Each row was made from one small tree. The marks that hang from a mark follow it in brackets, in alphabetical order. Every link used is in the known rows. Write each row's tree.
Known rows:
lepa[navos[leleva levo[bubanip[dufe]]]]: [  4  -5  -5   4   9  -9  12  25  -8 -16  -5 -17   1   0 -21  14  -2  11
 -12  -9   6]
nosur[bubanip[levo[navos pesarot]]]: [  4  -4 -22  -1   0  -3 -12  11 -11 -52  -7 -10  -6  -3  -1  -1  21   7
  -7  -8  19]
nosur[bubanip[levo]]: [  7   1 -15   0   5 -10  -5   5  -6 -39 -11 -17  -6  -9 -10  -9   9   1
 -14 -15  20]
levo[bubanip navos[lepa] pesarot]: [  0 -15 -45 -11  -5  -1   4  17 -19 -29 -18 -27   2   3   9  17   7  12
  -4   6  25]
lepa[navos]: [  7  14 -15 -11  -4  -3 -10  17  -6 -15 -11 -28  -6  -3 -20 -13   1   5
 -11  -5  21]
navos[leleva]: [  0   4 -17  -5  -6 -17   1  15   7 -18  -8 -28  -2  -5 -17   1   4   8
 -14 -11  17]
lepa[navos[leleva levo]]: [  8   9   2  -7   9  -5  -4  20   1 -22  -6 -22  -2   1 -35   6   1  15
 -10  -7  13]
lepa[navos[levo]]: [  9   4  -6 -12   8   3  -9  17  -6 -22  -8 -17  -4   2 -32   0  -1  11
 -10  -3  19]
navos[leleva levo]: [  1  -3 -10  -6   5 -11   3  16   8 -23  -6 -18   0  -1 -30  12   1  14
 -13  -9  14]
levo[navos pesarot]: [ -1  -4 -34 -10 -13  -4 -11  17  -4 -30  -6 -16  -5   1  -5   3  13   9
  -7   1  23]
lepa[navos[leleva levo[pesarot]]]: [  5   9   6  -4   8   0  -9  31   0 -40 -11 -21  -2   2 -25   4   4  20
  -9  -5  14]
lepa[navos[levo[bubanip[dufe] pesarot]]]: [  2  -9 -10   2   4   3   0  35 -15 -33 -13 -11  -1   2  -9   4  -3  12
 -11  -2  13]
leleva[navos[levo[bubanip[nosur] pesarot]]]: [ -8 -25 -25  10   3   7  -2  31  -8 -31  -8  -4   3   5  -9  24  -2  19
 -12  -7   9]
bubanip[dufe levo[navos] nosur]: [ -2 -13 -35   0  -6 -12  17  18  12 -24  10   2   2   0 -19   0  21   0
 -11 -12  12]
nosur[bubanip[dufe levo]]: [  4  -5 -17   1  -1 -14   5  14   1 -34  -5  -9  -3  -8  -7 -17   8  -2
 -18 -17  16]
leleva[navos]: [ -2   0 -32  -7 -11  -7 -10  16   4  -7   1 -22  -5  -3 -15 -11   1   4
 -14  -8  20]
nosur[bubanip[dufe levo[pesarot]]]: [  1  -6 -13   4  -2 -10  -1  25   0 -52 -10  -7  -2  -7   2 -20  10   3
 -17 -15  16]
dufe[bubanip[levo nosur]]: [  2  -4 -17   1  -4  -7   6   9  -8 -35 -16 -18  -3  -5 -22  -6  17   4
  -9 -17  16]
navos[levo]: [  3  -7 -18 -10   2  -3  -2  13   2 -24  -8 -13  -1   0 -28   8  -3  10
 -13  -5  20]
nosur[bubanip[dufe]]: [  1 -10 -22  -5  -9 -15  -1  17  -3 -24  -3 -12  -1  -6   0  -9   0   4
 -21 -15  15]
dufe[bubanip[levo[navos]]]: [  7   0 -28  -8  -9  -8   0  -2 -15 -27  -5 -24 -10  -5 -20  -6  24  -1
  -2  -6  20]
levo[bubanip[dufe nosur] navos[lepa]]: [ -3 -30 -53  -6  -7 -10  27  19  -7 -11  -1  -8  10   4   3  23   8   8
 -10  -5  13]
levo[bubanip[nosur] pesarot]: [ -8 -16 -30   8  -6  -1   2  26 -11 -35 -23 -14   1  -1   2  20   2  12
 -13  -7  16]
dufe[bubanip[levo[navos[lepa] pesarot]]]: [  7  -4 -31 -15  -6  -2   4   9 -14 -46 -16 -29  -4   0  -5 -14  24   8
   1  -1  26]

Write each row's tree:
[ -6 -26 -46   3 -11 -11  17  18  -8 -10   2  -1   4   2  -2  24  10   4
 -12  -9   8] | levo[bubanip[dufe nosur] navos]
[  2  -3 -36 -18  -4 -15  10  11   3 -14  -1 -29   3   2 -12   7  13  12
  -6  -2  20] | levo[navos[leleva lepa]]
[ -2 -11 -38  -7  -3  -9  11  20 -12 -29 -14 -30   3   2   7  20  10  16
  -4   2  19] | levo[bubanip navos[leleva lepa] pesarot]
[ -6 -15 -34   4 -11 -16  10  27  -6 -24  -2 -13   0  -1   6  14  12   9
 -11  -4  11] | levo[bubanip[dufe] navos[leleva] pesarot]
[-10 -22 -30   9 -11  -7  11  35  -4 -33 -16  -7   5  -1   7  12   1   9
 -17 -10  11] | levo[bubanip[dufe nosur] pesarot]
[ -7 -22 -35   5  -9 -12  17  24  -3 -14  -9  -8   4  -2  -3  13   0   4
 -17 -13  10] | levo[bubanip[dufe nosur]]
[ -6  -9 -19   6  -5  -8  11  36  15 -47  -7  -3   3  -2  -9 -11  13   5
 -16 -15  14] | bubanip[dufe levo[pesarot] nosur]
[ -8 -29 -23   8   1   0  13  35  -4 -38 -13   4   7   4  -6  23  -2  15
 -16  -9   9] | navos[levo[bubanip[dufe nosur] pesarot]]
[  2  -6 -13 -13   7  -5   5  29   8 -43 -14 -24   7   4 -16   9   1  24
 -10  -4  20] | navos[leleva lepa levo[pesarot]]
[  3   0   1   4  11   1  -4  28 -15 -36 -19 -23  -2   1 -16  19  -1  19
  -8  -3  12] | lepa[navos[leleva levo[bubanip pesarot]]]
[  3  -9 -21 -17   5   3   0  25   3 -43 -18 -19   4   5 -15   2  -1  19
 -10   0  26] | navos[lepa levo[pesarot]]
[  6   5  -3  -8   5   8 -15  29  -7 -39 -13 -16  -4   3 -23  -3   0  17
  -8  -1  20] | lepa[navos[levo[pesarot]]]
[  4  -6 -17 -16   8  -9  12  17   8 -24  -9 -26   7   2 -25   8   0  18
 -11  -6  19] | navos[leleva lepa levo]
[ -1  -4 -15   5  -7  -2   1  19  -7 -53 -20 -19  -4  -4 -11  -9  18   8
  -8 -13  17] | dufe[bubanip[levo[pesarot] nosur]]
[  4 -11 -29 -18   4   1   2  18   5 -15   2 -21   5   5 -22   1  -4  15
 -10  -3  21] | leleva[navos[lepa levo]]
[ -1  -3  -6  -3   4  -6  -3  26   7 -42  -9 -15   1   1 -21  10   3  19
 -12  -7  16] | navos[leleva levo[pesarot]]
[  2 -10 -24   1  -3 -10  -1  21  -4 -48   1  -2  -3  -3   4  -8  20   4
 -12 -11  15] | nosur[bubanip[dufe levo[navos pesarot]]]
[  0  -7 -33  -1  -1  -7   8  10   4 -28   3  -6   0   1 -22  10  22   3
  -8 -10  16] | bubanip[levo[navos] nosur]
[  2   1 -27  -5  -5  -4  -5  15   0 -42  -5 -13  -6  -1 -12  -6  21   3
  -5  -1  24] | bubanip[levo[navos pesarot]]
[ -1  -9 -24   2  -9  -1   1  12 -11 -48 -10 -11  -4   0 -11  -2  28   9
  -3 -10  16] | dufe[bubanip[levo[navos pesarot] nosur]]
[  8  -4 -24  -8   9 -15  10   4  -4 -34  -2 -24   2  -2  -7   4  21  10
  -7 -12  17] | nosur[bubanip[levo[navos[leleva lepa]]]]
[ -1 -19 -31  -5   6   7   1  26 -11 -28 -13 -21   4   4  -3  12  -6  19
  -8   2  20] | leleva[navos[lepa levo[bubanip pesarot]]]
[ -3  -9 -24   2  -4 -13  17  25  16 -29  -1  -3   3  -3 -19  -7  11  -1
 -16 -17  13] | bubanip[dufe levo nosur]
[  0 -25 -28  -8   3  -1  16  33  -6 -38 -18 -13   7   4   0  11  -5  15
 -12  -1  20] | navos[lepa levo[bubanip[dufe] pesarot]]
[ -2 -33 -34  -5   6  -4  28  26  -3 -22  -9  -4  13   5 -11  24  -4  14
 -14  -9  12] | navos[lepa levo[bubanip[dufe nosur]]]
[  1 -18 -15   4   7  -1  13  28 -11 -18  -7  -2   4   4 -21  20  -3  12
 -14 -10   6] | lepa[navos[levo[bubanip[dufe nosur]]]]
[ -5 -18 -40   0 -14  -8   4  25 -11 -24  -5  -9  -2   0   8  10   9   5
 -10   0  16] | levo[bubanip[dufe] navos pesarot]
[ -2 -18 -45  -3 -13 -13  11  11 -12  -7  -1 -10  -2  -1  -1  12   7  -1
 -10  -2  15] | levo[bubanip[dufe] navos]
